Each row was made from one small tree. The marks that hang from a mark follow it in brackets, in alphabetical order. Every link used is in the known rows. Write each row's tree.
Known rows
sovu(degami gisa(tebine(tusima(tidok)))): [  9.8  16.8 -29.3 -26.0   0.5 -10.3  24.3  18.9  -9.1  -5.9  -6.0  -3.5
 -26.3 -14.9  43.3 -22.6   2.0 -41.7   5.8   0.0  -4.6]
fufuf(tebine(degami tusima(tidok))): [-14.3  17.2 -36.4  -0.3   2.6   1.4  -3.8  17.1  27.1  62.8  13.7 -15.2
  -5.6  15.1 -15.1  -8.8  -0.4 -22.1  15.8 -14.6  -6.2]
sovu(fufuf gisa(tebine(degami))): [ 13.9 -18.1  -2.4  60.8   5.9 -16.9  12.1  20.3  37.7  13.9  -1.9  -4.5
 -17.3  42.2  43.2   0.7   3.2   2.6   5.0 -15.3   5.4]
degami(fiza(gisa) tebine(tusima)): [ 15.7   1.3   7.4  -2.3  -1.4   4.9 -13.1 -14.4 -20.8 -48.8  -2.7  12.5
  44.1 -31.7   5.9 -11.9  -1.5 -19.4  -2.3  -5.9 -13.0]
tebine(degami tusima): [-27.4  -1.1 -43.3  25.9   6.5   8.9  19.2   0.4 -25.7  51.7  12.5   0.3
   9.4   6.1  -3.9 -15.6  -8.5  11.0  22.8 -22.8  -1.4]
fufuf(tebine(degami tusima)): [ -6.3  11.8 -54.9   7.8   4.9  -0.3  -6.7  12.6  13.6  56.8  31.9   6.1
  -6.3  15.1 -35.6  -4.4   2.6  -2.7  13.3 -18.0  -6.0]
tusima(tidok): [-13.5   0.3  21.0 -22.2   0.0  -0.7   4.6   5.4  20.9  24.4 -30.2 -24.8
   3.6 -12.8  38.4 -20.7 -17.2 -13.4  31.9  25.1  12.1]
degami(fiza): [ -4.0 -10.5  42.6  -4.6  -6.1  -4.8  14.0 -12.2  -8.5 -26.3   3.7  -7.2
   6.2 -13.7  10.0   4.3  -7.1  31.1  16.1  17.3  10.7]
fiza(fufuf gisa(tebine)): [ 13.4  -1.2 -20.7  -4.2   7.9   7.3   0.1  -6.3 -18.2 -11.0 -12.2  21.8
 -47.8   5.0  11.7   3.4   4.5  -2.7 -35.8  15.2   2.2]
degami(tebine): [  5.4  -6.8 -21.9 -25.3   4.1  -3.5 -50.1   4.4   3.2  -1.7  -2.5   9.7
  38.7 -17.9  28.8 -17.2 -17.1  -3.3  30.6  14.4  -1.0]
sovu(fufuf(tebine) gisa): [ 24.4  -7.6   0.7  38.2   0.3 -27.7  -3.5  18.2  64.2  11.1  -8.7  15.8
  -5.5  22.1 -21.8   2.6  11.6  -2.4  15.4   0.6   6.2]
fiza(gisa): [ 22.3  -4.6   3.4  11.6  -2.2   1.9   5.3 -11.9   0.1 -13.4 -24.4  13.2
  -5.8 -18.5  -7.4 -16.3   2.4 -30.2  -5.6  18.7   1.2]
tebine(degami(fiza(fufuf gisa)) tusima): [-22.9  -5.1   9.0  42.4  -3.0  13.5  32.4 -14.8 -44.1   8.7  -0.9  -2.7
   4.5  10.1 -19.4  10.0   5.1  11.5 -19.2 -24.9  -2.8]
fufuf(tebine(tusima)): [  3.4  19.1 -60.7 -22.1   7.2  -6.0  -7.9   7.3  14.2  36.3  27.4  24.6
 -13.5  -7.2 -40.3 -12.5   0.0   4.6  19.0  -0.2  -6.4]
degami(fiza(fufuf(tebine))): [ -8.0  -3.3  32.2 -13.0  -5.6  -6.1  -2.4  -6.0  -1.1 -12.6   9.1   3.7
 -12.9   1.7 -23.3  27.4   4.6  43.8  -4.0  15.2  10.5]
fufuf(tebine(degami(fiza) tusima(tidok))): [-14.9  12.8  -1.2   4.8  -1.6   0.1   8.5   9.8  22.8  37.7  14.9 -23.6
   0.3  13.3 -14.8   2.6   2.1 -10.6   8.5 -16.1  -2.8]
fiza(fufuf(tebine(degami))): [-16.2  -4.9 -17.8   0.5   2.3  -1.8 -22.7   9.0   7.1  43.5   7.4   6.8
 -17.1  25.4 -30.3  23.2   4.3  26.3  -4.5   2.2   8.6]
sovu(fufuf(tebine(tusima)) gisa): [ 17.7   0.7 -20.8  36.6   6.3 -24.1   9.6  16.7  49.2  19.2   0.1  24.0
  -3.9  16.1 -31.0  -5.0  10.4   0.9  19.8 -12.3  -1.7]
fufuf(tebine(degami(fiza))): [  3.1   0.4   6.2  12.9  -6.5  -4.6 -13.2   9.4  27.1  19.7  27.7 -13.8
  -4.5  22.0 -20.5  19.2   9.3   4.8   4.7  -4.4   3.3]
sovu(fufuf): [  0.4 -24.0   5.0  -5.2   4.2  -8.9  -1.5   6.4  36.9  11.6 -10.9  -0.8
   3.8  12.6   4.8  -8.5  -9.6  33.8  29.8  14.0  11.3]
degami(fiza(gisa) tebine): [ 25.4  -8.5  36.2  -0.1  -6.9   0.2 -28.0 -12.0  -2.2 -60.9 -11.7   0.7
  40.8 -26.6  18.5  -1.0   0.1 -25.0  -5.1  11.7  -4.3]
gisa(tebine(degami(fiza))): [ -2.1  -8.3  -4.5  13.2   3.0   3.3   5.0   4.8  -6.1   1.2  31.7 -21.1
 -27.3  23.9  52.5   2.7  -6.3  17.3  -5.5  -7.5   3.3]

Write each row's tree
[ -9.3 -13.3  31.8 -22.1  -2.4  -2.6 -38.3  -7.1 -17.6 -32.5  -4.1   1.5
  35.8 -12.5  16.1  17.2  -9.7  34.7   3.9  11.1   4.9] => degami(fiza(fufuf) tebine)
[ 17.4   5.2 -10.0  -2.5   0.4   0.0 -16.6  -3.2   8.7   2.8 -15.5  27.0
 -29.9   1.8 -46.8  14.9  13.8 -12.5 -31.2  15.9   0.5] => fiza(fufuf(tebine) gisa)
[-12.1   8.7 -33.2 -32.5   8.6   3.8 -28.9   4.3  -2.3  18.0 -11.4   0.6
  42.7 -24.6  35.6 -31.6 -22.9 -18.3  37.6   0.7  -8.3] => degami(tebine(tusima(tidok)))
[ 10.0  -6.0  36.6   4.4  -2.8   2.2  15.2 -15.6 -22.8 -45.3  -5.0   3.7
 -33.0  -0.9  11.0  18.2   6.8  16.1 -35.2  13.2   6.0] => degami(fiza(fufuf gisa(tebine)))
[ 11.1  12.1 -27.3  18.7   6.5  12.5  20.1   1.7  -5.1  14.8  -6.4  -9.9
 -26.1   7.1  34.4 -21.8   0.3 -49.4 -20.8 -10.8  -8.6] => fiza(gisa(tebine(degami tusima(tidok))))
[-25.9 -19.6  39.6  29.2  -7.5   4.3   6.6  -5.3 -19.0  11.4  -0.3 -20.8
   7.3  19.8   5.6  23.6  -1.4  37.5  -1.0  -3.3  12.8] => tebine(degami(fiza(fufuf)))
[ -4.3   0.8  -1.4 -19.0   1.5  -0.7 -18.6  -7.5 -22.5 -27.6  13.7   7.8
  48.8 -27.2  15.2  -9.4 -12.2  15.4  22.4  -5.3  -7.4] => degami(fiza tebine(tusima))
[-18.4   7.1  30.0 -21.3  -2.7  -1.7   8.3  -5.0  -2.4  -2.4  -0.4  -7.4
  -9.0  -1.8 -17.3  17.7   0.0  31.4  -1.1   7.9   6.1] => degami(fiza(fufuf(tebine(tusima(tidok)))))
[  2.9   7.2 -29.7  20.8   2.9   7.5  -2.5  -0.8  -8.4  28.6  -6.2  21.5
 -22.5  15.5 -54.0  12.9  16.1 -17.6 -33.6 -10.9  -6.5] => fiza(fufuf(tebine(degami tusima)) gisa)
[-48.2   0.0  25.1  18.4  -1.7  11.0  33.0  -2.3 -27.5  33.4 -11.6 -33.1
  11.9  13.0  13.5   3.9  -8.5  19.1   5.1 -20.4   3.2] => tebine(degami(fiza(fufuf)) tusima(tidok))
[ 17.7  17.8 -30.5  -6.2   7.6   7.5  16.7  -1.9  -4.1  -2.7  -9.2   5.5
 -33.8 -10.5  31.6 -28.6  -3.0 -45.7 -14.3   3.0  -7.0] => fiza(gisa(tebine(tusima(tidok))))
[ -6.2  25.3 -40.5 -30.0   5.7  -2.6  -2.8  12.7  27.8  42.0   9.7   3.9
  -9.9  -7.3 -21.3 -16.1  -5.4 -18.3  21.9   2.6  -4.9] => fufuf(tebine(tusima(tidok)))
[  9.1  13.1 -34.4  -1.2   5.3   3.3  -3.0  -4.5  -7.9  11.2  -8.5  36.1
 -27.0  -1.2 -58.1   6.5  12.3 -11.7 -26.7   3.9  -5.1] => fiza(fufuf(tebine(tusima)) gisa)
[  9.8   6.2  26.9  -9.8  -2.8   5.9  -8.7 -10.3  -7.3 -40.7 -22.2  -9.5
  43.8 -30.2  22.9 -15.6  -4.3 -40.9   1.4  -1.9 -10.7] => degami(fiza(gisa) tebine(tusima(tidok)))
[ -0.9   4.8 -42.2  21.8   8.0  13.7  12.4  -3.7 -33.5  14.9  -1.5  17.4
 -39.7  17.9   4.4   1.2   5.7  -7.4 -42.6 -13.2  -4.9] => fiza(fufuf gisa(tebine(degami tusima)))
[  1.1 -17.6  43.8  46.0 -10.2   6.0  16.0  -9.2  -7.4 -10.4  -4.7 -23.1
   9.6  10.4   4.7   9.8   7.1 -10.4 -11.4  -4.9   5.2] => tebine(degami(fiza(gisa)))
[ 10.9 -30.1  35.0 -65.2  -9.1  -6.6 -29.1   9.6  33.0 -45.5  -8.5 -25.4
  39.7  -1.9  18.5   0.4  -2.5  17.3  14.8  11.2   5.9] => sovu(degami(fiza tebine) fufuf)
[-11.3   6.2  17.4 -26.6   0.0   2.5 -13.5  -3.0  -9.2 -21.8  -5.5 -14.4
  48.9 -25.2  36.8 -13.7 -16.8  -2.2  26.6  -2.0  -5.6] => degami(fiza tebine(tusima(tidok)))
[-34.4   1.7  25.1  19.4  -3.0  10.9  35.7  -1.5 -13.8  27.3  -5.3 -39.0
  18.5   7.0  22.5  -8.3  -8.7  -0.6  16.4 -19.2   1.4] => tebine(degami(fiza) tusima(tidok))
[  5.4  10.5 -14.4  21.8  -2.3   2.1   8.1   1.7   9.7  17.9  25.2   0.6
  -5.0  11.6 -39.8   6.7  12.8 -16.2 -11.7 -20.1  -9.4] => fufuf(tebine(degami(fiza(gisa)) tusima))
[  1.4  -1.4  10.8  -5.8   1.5   8.5 -15.7 -17.5 -37.1 -42.2  -9.4  18.6
  33.3 -21.5  -3.6   4.4  -0.3   3.4 -18.4  -3.6  -9.1] => degami(fiza(fufuf gisa) tebine(tusima))
[ 29.2 -26.7  41.7 -50.9 -11.6  -3.2 -22.5   4.5  33.3 -60.6 -20.5 -23.0
  35.4  -5.1   9.9  -0.9   7.4 -14.0  -3.6  11.1   1.7] => sovu(degami(fiza(gisa) tebine) fufuf)
[ 18.5   6.6  12.0   6.0  -0.2   3.4  28.7 -15.4 -20.8 -43.6  11.2   4.9
 -20.4 -14.2  15.3  -5.8   1.2  -5.5 -17.7   2.9  -3.0] => degami(fiza(gisa(tebine(tusima))))
[-15.8  10.4 -44.9 -23.5   8.7  -1.0  -9.2   2.5  -7.7  36.2  10.3  29.9
 -19.7   3.0 -44.0   7.5  -0.5  34.1   1.2   3.2  -0.4] => fiza(fufuf(tebine(tusima)))
[ 11.9  -2.4  41.5   4.9  -7.6  -0.9   2.6 -11.9  -0.8 -35.5  -7.2   7.3
 -19.6  -1.9 -34.8  27.7  15.6   6.8 -28.9  14.5   5.0] => degami(fiza(fufuf(tebine) gisa))
[ 22.8  -2.2  20.3 -12.2  -9.4 -13.8  21.6   8.4 -10.1 -51.9   7.3  -7.0
 -22.5  -9.6  39.4   3.0   9.3 -15.7  -6.9   7.3   3.1] => sovu(degami(fiza) gisa(tebine))
[-13.6   4.9  15.1 -12.2  -0.9  -3.1   5.7  -7.4 -14.0  -8.0  15.9  11.3
  -9.3  -3.5 -31.9  21.2   2.8  46.2  -3.4   5.0   4.3] => degami(fiza(fufuf(tebine(tusima))))
